What can hang from each mark
geka: vodur zusa
vodur: geka kufeb
degil: kufeb mitil
mitil: degil kufeb
kufeb: degil mitil vodur zusa
zusa: geka ruga
ruga: mitil

Every row comes from one small tree of marks. The marks that hang from a mark follow it in brackets, in alphabetical order. Every link used is in the known rows. Which tree was each row made from?
(in the rows, 128 means zero)
Known rows
ruga{mitil{degil kufeb{vodur zusa}}}: [ 97 175 134 149 124 114 181 125 118 110 111 174 125 116 118 121  92  88
 100 135  92 140  89  99]
vodur{geka{zusa{ruga}} kufeb{degil}}: [150 105 187  67  69 147 181 128 179 124 104 101  74 114 113 105 126 145
 132 109 154 113 136  99]
ruga{mitil{degil kufeb{zusa}}}: [102 166 140 147 106 126 171 112 128 114 120 172 119 116 126 123 105  89
 106 133  95 147  89  92]
geka{vodur zusa}: [ 93 144 144  61  48 173 202 129 160  67  53  96 127 127 128 109 104 154
 138  54 125 158 124 143]
kufeb{vodur zusa{geka ruga}}: [113 156 141  67 138 105 166 178  85 126  69 139  97 145  82  99  85 134
 154 134 120 158  86 144]
geka{zusa{ruga}}: [116 114 158  98  56 152 187 121 143  94  90  97  93 124 113 111 118 127
 160 104 134 169  91 116]
zusa{geka{vodur{kufeb}} ruga}: [139 109 149  38  72 129 173 146 133 114 100 110  83 129 130  85 123 129
 168 102 115 145 102 122]
degil{kufeb mitil}: [127 168 191 146 100 146 167 102 145  94  96 196 113 136 113 106 136  86
 150 146 153 137  98  66]
degil{mitil{kufeb}}: [122 154 180 147  81 151 173 116 148  92 108 184 113 137 103 117 128  98
 133 123 137 155 116  86]
geka{vodur{kufeb} zusa{ruga}}: [112 118 146  62  54 165 197 138 162  80  77  66 110 130 132  99 119 159
 140  70 125 148 108 132]
zusa{geka ruga{mitil{kufeb{vodur}}}}: [132 129 140  91 109 106 170 129 115 134 120 141  80 120 137 101 106  85
 151 131 104 154  76  93]
mitil{degil kufeb{zusa{geka}}}: [112 154 150 144 105 149 171 134 131 114  93 201 119 139 114  88  85 101
 133 123 101 152  92 121]
vodur{geka{zusa} kufeb{degil{mitil}}}: [141 129 202  78  65 158 177 111 185 119  99 128  90 114 112 112 129 146
 126  98 162 111 141  90]
kufeb{degil mitil zusa{ruga}}: [110 139 144 132 119 107 106 142 112 113 118 138  49 185  92 149 131 145
 191 180 168 169 101  75]
geka{vodur zusa{ruga{mitil{degil}}}}: [ 88 140 130  82  55 147 187 112 137  75  87  81 118 124 150 113 110 122
 143  66 109 163  92 130]
ruga{mitil{degil{kufeb{zusa}}}}: [105 168 150 134 101 119 170 100 123 111 117 170 117 108 128 121 116  86
 123 143 106 134  83  82]
mitil{degil}: [115 137 164 123  55 133 187 117 128  85 108 168 114 112  97 109 120 102
 147 126 108 137 113 115]
kufeb{mitil{degil} zusa{geka}}: [ 87 153 159 107  98 125 133 126 116 117  95 184  91 155  87 122 109 138
 182 143 136 155  83 110]
vodur{geka}: [131 122 185  50  64 136 193 134 162 111  90 142  93 102  86 107 116 116
 125 107 134 124 155 130]
zusa{geka{vodur{kufeb{degil}}} ruga}: [144 112 147  46  77 126 165 144 131 116 104 113  76 135 137  91 123 130
 173 106 121 145 106 112]
kufeb{degil mitil zusa{geka ruga}}: [114 141 145 110 122 107 100 137 107 130 113 152  46 184 107 137 122 144
 206 167 165 170  89  76]
vodur{geka{zusa} kufeb}: [138 110 196  47  57 164 205 130 193 120  84 112  98  96  95  97 119 153
 112  91 142 106 139 121]
zusa{geka{vodur{kufeb}}}: [130 133 158  31  66 149 189 142 152 109  76 141 106 118 122  90 111 148
 148  85 118 131 125 124]
kufeb{degil mitil zusa}: [104 155 150 127 116 121 117 139 125 109 102 160  66 178  86 152 124 158
 176 168 170 159 117  76]
mitil{degil{kufeb{vodur zusa{ruga}}}}: [114 160 155 144 117 119 178 136 107  95  91 178 116 132 101  93 102  90
 147 154 113 131  84 113]
degil{kufeb{vodur{geka}} mitil}: [123 179 194 129 125 128 181 119 136  96  81 197 117 128  99 101 115  81
 134 141 151 115 110  86]
geka{vodur}: [111 142 144  55  62 147 196 148 148  72  74 122 117 128 109 110 117 140
 132  87 118 144 147 137]

Which tree is each row?
[110 170 170 121  96 155 158 125 139 103  90 184 119 150 113 110 114 113
 138 105 134 163 108 104] => degil{mitil{kufeb{zusa{geka{vodur}}}}}
[111 161 153 136  90 117 179  94 129 105 123 169 114 100 130 122 122  78
 123 142 104 129  89  75] => ruga{mitil{degil{kufeb}}}
[114 165 176 143  96 152 159 123 140 102  99 185 116 147  99 117 121 109
 133 124 139 163 108  95] => degil{mitil{kufeb{zusa}}}
[112 146 168  67  95 127 215 152 138  94  62 133 111 106  78 107  89 126
 120 102 129 123 136 142] => kufeb{vodur{geka{zusa}}}
[132 154 146 124 124 148 156 149 143 126  87 181  92 157 120 104  92 128
 135 132 133 160 117  96] => mitil{kufeb{degil zusa{geka}}}
[105 165 139 152 109 114 195 116 125 100 120 173 122 105 123 121 100  78
 101 133  89 131  97  88] => ruga{mitil{degil kufeb{vodur}}}
[109 198 154 127 144 109 142 154  90 102  79 171 105 164  86 136 101 139
 147 144 154 153 116 101] => kufeb{degil{mitil} vodur zusa}
[131 109 198  78  66 134 183 128 181 113 116 147  84 109  77 110 133 135
 128 133 140  90 141 101] => vodur{geka kufeb{mitil{degil}}}
[117 164 175 148  99 139 182 128 137  88  98 186 119 137  95 117 117  97
 127 126 133 147 116  92] => degil{mitil{kufeb{vodur}}}
[109 148 156  78  56 174 188 122 170  74  70  99 120 135 137 112 119 168
 136  63 141 141 124 112] => geka{vodur{kufeb{degil{mitil}}} zusa}
[122 131 129  67  93 119 168 128 126 121 112 124  88 127 158  98 109  95
 150 102  99 157  87 106] => zusa{geka{vodur} ruga{mitil{kufeb}}}
[ 84 152 157 129  96 126 139 132 120 100 101 171  94 156  73 134 117 137
 167 154 138 154  94 109] => kufeb{mitil{degil} zusa}
[130 116 144  40  71 125 171 141 122 110  95 116  83 133 133  90 116 116
 176  98 115 159 103 129] => zusa{geka{vodur} ruga}
[124 156 162  89 109 117 191 145 132  96  74 139  93 125  98 121  91 129
 134 115 147 123 146 111] => kufeb{degil vodur{geka{zusa}}}
[115 158 164 140  97 137 172 121 125  97  92 188 117 129 107  96 110  97
 146 146 118 134  92 107] => mitil{degil{kufeb{zusa}}}
[134 122 139 130  98 111 164 126 127 114 139 123  75 129 129 123 129  86
 138 152 117 157  97  76] => zusa{ruga{mitil{kufeb{degil}}}}
[122 149 139 114 143 129 180 175 122 121  77 163 103 149  98  90  79 117
 127 136 113 156  97 127] => mitil{kufeb{vodur zusa{geka ruga}}}
[120 130 135  47  80 111 164 124 116 120 112 113  86 121 151 104 118 102
 161 100 104 156  89 110] => zusa{geka{vodur} ruga{mitil}}
[119 164 136 138 122 114 185 127 134 108 114 160 104 119 126 132 104  97
 104 141 113 137 114  71] => ruga{mitil{kufeb{degil vodur}}}
[116 130 170 111  89 139 161 143 151 110 107 150  95 139  74 119 131 160
 142 154 137 124 105  97] => vodur{kufeb{mitil{degil} zusa}}
[106 127 151 114  59 140 181 101 133  98 107 103 100 114 129 119 118 109
 152 106 120 165  75 104] => geka{zusa{ruga{mitil{degil}}}}
[106 165 152 143 130 130 190 155 126 103  82 193 126 133  91  91  72  96
 106 126  99 130 112 140] => mitil{degil kufeb{vodur{geka} zusa}}
[ 99 127 137  66  52 159 192 132 146  72  70  75 111 134 134 106 109 140
 152  66 123 167 107 142] => geka{vodur zusa{ruga}}
[103 130 153  88 108 117 124 144 115 128 101 145  65 166  87 123 118 141
 192 154 147 170  79 106] => kufeb{mitil zusa{geka ruga}}
[107 158 148  44  96 145 159 155 124 119  61 147 110 142 104 102  98 155
 149  97 125 163 111 144] => kufeb{zusa{geka{vodur}}}
[114 158 139 127 116 119 197 131 137 108 110 156 112 109 116 125 102  95
  97 133 103 136 109  86] => ruga{mitil{kufeb{vodur}}}
[131 144 142 109 112 119 127 150 107 120 104 129  71 165 105 127 121 139
 166 153 149 172 110  99] => kufeb{degil zusa{ruga}}
[119 156 152  70  83 150 167 150 149  89  82 125 113 146 114 114 124 164
 129  98 135 136 140 116] => geka{vodur{kufeb{degil{mitil} zusa}}}
[133 127 187  71 102 132 149 145 171 133 105 141  68 139  80 123 128 165
 133 144 166 106 145  93] => vodur{geka kufeb{degil mitil zusa}}
[111 166 166 128 114 124 184 133 119  98  81 189 121 124  97  92  95  93
 135 142 116 120 100 120] => mitil{degil{kufeb{vodur{geka} zusa}}}
